Each row was made from one path, in order. Every step used is in the known rows, and no mark comes twice. Write each row's path.
Known rows
r a: [  0.2  -0.3  -6.0 -33.8 -17.3  -8.4 -16.9 -16.3  -7.9 -24.9  -1.8 -13.0
  -1.0   7.2   6.1   4.1   2.2 -20.4  -0.5  13.1   1.8]
v h r w f: [-27.4 -24.6  18.0  26.2  10.8  20.4  16.6 -16.1  13.4  11.7  -9.8  -2.8
 -10.1  -6.6 -32.7   2.5 -23.3 -13.6 -13.3  25.2  -3.0]
f w r a: [ -2.2   1.5 -14.9   8.9 -14.1   3.6 -20.6  -2.7 -13.1 -39.2 -18.8  -4.8
  -6.4  11.9  33.1  10.4  17.1  -4.9 -10.7  -8.2  -6.9]
r w f: [ -2.8  -5.7   5.3  13.6   6.0 -13.6   7.7 -23.1   8.5  -8.1 -22.5  -9.0
 -15.4   9.5 -24.7  17.4 -25.0 -18.9 -10.8   4.3   5.1]
z h f a r w: [  8.0   1.8  17.5   8.1  27.5  21.4  18.8  10.8  14.4  62.9  -5.7  27.3
  18.6 -11.3  12.6 -26.0  -1.6   0.7  -4.0  -8.0  -9.0]
r a f: [  8.2 -10.4  28.1 -30.5   0.8 -22.4 -14.3 -14.1 -10.0   7.8   7.2  -5.9
 -16.1  10.4   5.8   1.4  -9.9 -28.8   5.7  -5.4   5.7]
z h f a: [ -2.2   9.2  -2.1  -6.9   7.8  -4.1  21.6  26.7   1.7  -0.6  13.4  25.1
  10.3   4.9  12.7 -16.5   6.3  17.9  15.7 -22.6  -5.1]
v h: [-11.2 -14.7  -2.2   6.1 -23.6 -21.3  10.4 -16.7   5.6 -31.8  17.1 -27.7
   7.7   8.5 -21.9   6.4  -4.6 -11.1   4.3  14.5  -6.7]
h f: [  2.8  -9.0  10.4 -21.9 -15.0 -30.8   3.8  19.7  21.7 -20.7  -3.0  -5.9
   6.9   6.0   3.7  -2.4   1.3   6.9  11.4  -4.0   1.3]
h z: [  1.0   7.6 -29.1 -21.8 -19.5 -21.8 -10.7   8.2   2.8 -18.0  14.7 -11.4
   1.6  -2.2   3.7   5.1  10.8  16.6  15.4   5.7   3.8]
h f w r a: [  2.7  -6.5  18.8   0.1  -7.1   1.1 -14.4  24.0  -2.1 -27.5 -16.8  22.9
  -5.9  11.2  50.5  -1.3  19.3   6.9   1.0 -14.7  -5.3]
z h f w: [  0.4   4.2  32.1   8.1  -0.3 -10.4  17.8  33.8  21.9   6.2   3.2  20.6
  15.6  13.4   5.4 -12.2  -2.8  42.7  10.8 -21.0  -5.9]
w f: [ -4.6   6.8  -4.3   8.1  -7.3 -24.0   6.7 -11.7  -7.0 -40.8  -9.2  -4.0
  -9.4  16.6 -26.2  15.3 -13.7  -5.3  -3.2  -4.1   4.1]
f a: [ -3.7   2.6 -43.5  -5.5 -13.0 -23.1  -8.5  -4.6  -0.8 -31.1  -4.9 -12.8
   7.2   1.9  -0.4  10.1  14.2  -2.8   6.0  -8.9  -2.4]
a r: [  6.8  -0.9 -10.3  -0.7 -12.3 -14.6  -5.8  -8.7   6.5   0.0 -11.8 -23.0
  20.3  -3.2 -14.4   1.7   5.1  -9.6  -7.6  10.7  -3.6]
a r w f h: [ 16.3  13.9   3.2  44.4  11.8  21.5  14.9 -24.6  -6.0  15.6  -3.5  -3.8
   4.9  -5.5 -26.7   3.9  -5.7 -10.6 -19.5   6.3   0.1]
h f a r w: [ 10.9 -11.9   8.8   1.5  16.6  -2.3   0.3   9.5  23.4  43.1 -21.2  13.5
  16.4 -12.9  15.3 -12.2   6.2 -12.2  -2.2  -2.0  -4.7]
a r w f h v: [ 18.7  10.8  15.9  42.6  23.9  24.6   2.5  -3.5 -14.3  19.4 -11.1   6.8
   0.0  -5.5   2.2  10.1 -19.1   7.3 -12.7   6.3   1.6]
z h: [ -1.7   9.7 -12.0  -4.5 -10.2  -7.9  14.4  -5.4   0.5 -14.0  11.6 -19.4
  10.2   9.4 -15.0  -3.9  -5.3   8.3  -0.8  -1.1  -2.9]
a f: [  6.0 -10.1  16.0  -8.2  -5.1 -43.1  -1.0  -6.3   8.4   0.9   5.0 -22.3
  -8.4  10.7 -12.6   7.9 -12.3 -11.9   7.2 -13.8   3.5]

Which path is each row?
[  0.6   6.1  -2.0  -6.6   2.3  -5.4   3.9  15.1 -10.1  -8.8   6.4 -10.1
   4.1   9.1  12.2   2.3 -20.7  21.3   4.4  -0.8  -2.4]
z h v
[-18.7  -8.1 -20.8  11.8  21.1  14.4  -1.1  -5.3   8.9  14.5 -31.2  11.1
 -12.4 -12.6  -9.6   7.9  -4.8  -6.0  -8.6   1.3   4.0]
h r w f a
[ 10.8  23.5 -42.6  -0.2 -23.5  -1.5  -2.0   9.0  -6.0 -26.2  41.8 -12.8
   7.3  -8.2   1.6   1.3  25.9  31.0  16.3   2.0   3.2]
f h z
[ -6.0  12.6  -9.0  -1.5  -0.1  41.2  -4.0  -1.7 -24.2 -19.9  10.4  18.2
 -10.9  -8.6  -2.5  -1.3  13.1   3.1  -5.3  11.2   7.1]
w f h r a
[ 21.8   0.7  25.9 -12.0   8.9  -0.1 -20.9   6.3 -28.2   6.0  28.5   1.0
 -18.0   3.6  35.3   3.3  -5.8  -0.6  13.0  -7.8   4.2]
r a f h v
[  7.9  33.6 -28.8  18.1  -8.9   3.9  10.8   5.6 -24.0 -36.1  37.6  14.9
  -9.5  -0.1  -8.9   6.7  14.8  30.8  12.1  -7.6   8.4]
w f h z
[ -7.2  -5.7  34.5 -31.3  17.5  24.2  -0.5   4.4  -7.8  48.0  15.3  13.4
 -10.6  -3.5   8.6 -21.3  -7.9  -9.1   2.8   1.8   2.1]
z h r a f
[  9.7  23.4 -17.1  25.2   4.4  14.7  10.5  -4.8  -9.0  -1.9  22.2   9.3
 -13.8  -4.5  -8.6   8.4   2.4  17.2   3.4   2.0   7.3]
r w f h z
[ -1.3   1.4 -24.3 -22.1 -15.7  36.0 -16.5   0.0  -6.4 -10.4  15.4 -10.2
   5.1 -19.0   9.9  -5.3  26.2   6.0  -0.9  21.4   2.3]
f h r a
[ -5.4   0.9 -17.5  20.7  15.0  -9.5   4.0 -18.6  -1.5  -7.5 -22.7   8.7
 -15.0   4.8 -12.8  16.6 -12.3 -17.9  -7.0  -9.5   1.2]
r w f a
[ -6.1  11.9 -20.5  19.4  -6.4  19.7   9.8   6.2  -8.1 -27.5   7.7  -1.5
  -2.8  -9.8 -23.2   4.4  10.4  21.7  -2.2   4.1   4.6]
w f h r
[  6.8  -9.3  41.4  -8.5   1.2 -22.0 -18.5  -0.9   1.7  19.5  -3.0   7.7
 -11.5  12.9  11.7   5.5  -7.1  -6.9   7.3 -14.7   1.9]
r a f w
[  4.9  -1.5  15.0  23.4  13.9   2.3   6.9 -25.3   5.2  24.2 -30.0   0.4
  -0.3   2.5 -27.9   7.3 -20.3 -23.6 -20.7  11.3   1.5]
a r w f
[  6.0  11.9   9.7   3.1  16.1  10.0  18.9  24.4  -1.9  26.4   6.1  32.9
  25.3  -3.6  12.0 -27.9  10.2  13.7   3.3 -16.3  -8.1]
z h f a r
[-15.0  -0.4 -16.9 -10.9  -5.7  17.4   8.9   9.6  10.7   8.4   3.5 -14.5
  11.9  -7.9 -12.7 -11.9   0.9  19.0  -1.1  10.3  -2.1]
z h r
[ -9.4  -6.2  46.9  -8.3  18.7  21.9  -5.7  17.5   2.8  57.9   4.8  21.9
  -5.0  -1.9  12.4 -17.9  -6.6  17.4   4.7  -9.5  -2.5]
z h r a f w
[  0.5  -2.4 -29.1 -12.9 -17.4   2.0 -17.1 -15.3 -25.8 -47.8  -6.4 -14.9
 -11.7   6.6  27.4   7.8  14.8 -28.6 -12.4   5.2  -1.7]
w r a
[  4.7  -6.5 -19.0  10.7   9.2   1.0  -9.5 -16.5  11.8  34.7 -23.5  -7.2
  16.7 -12.7  -2.1   0.4   4.2 -21.9 -12.6   5.9  -5.8]
f a r w
[-16.4 -29.8  44.5 -16.1   5.5   9.9  -5.4  -7.6  -3.6  28.2  18.8   1.8
 -11.8  -6.5   0.3 -10.7  -7.6 -24.5   6.9  16.5  -1.6]
v h r a f
[-12.6 -23.5 -14.2 -12.5  -4.4   5.1  -8.6  -6.1  35.0  23.4 -28.2 -31.6
   3.7 -18.6 -10.0   3.2  -3.4  -4.5  -9.8  24.8   2.2]
h r w
[  2.2  -4.4  -9.8 -16.1  -4.9 -26.6  -1.0  22.8  10.1 -21.6  -2.9  12.9
   5.9   0.3  15.7  -0.8  14.5   7.4  15.7 -16.8  -1.3]
h f a
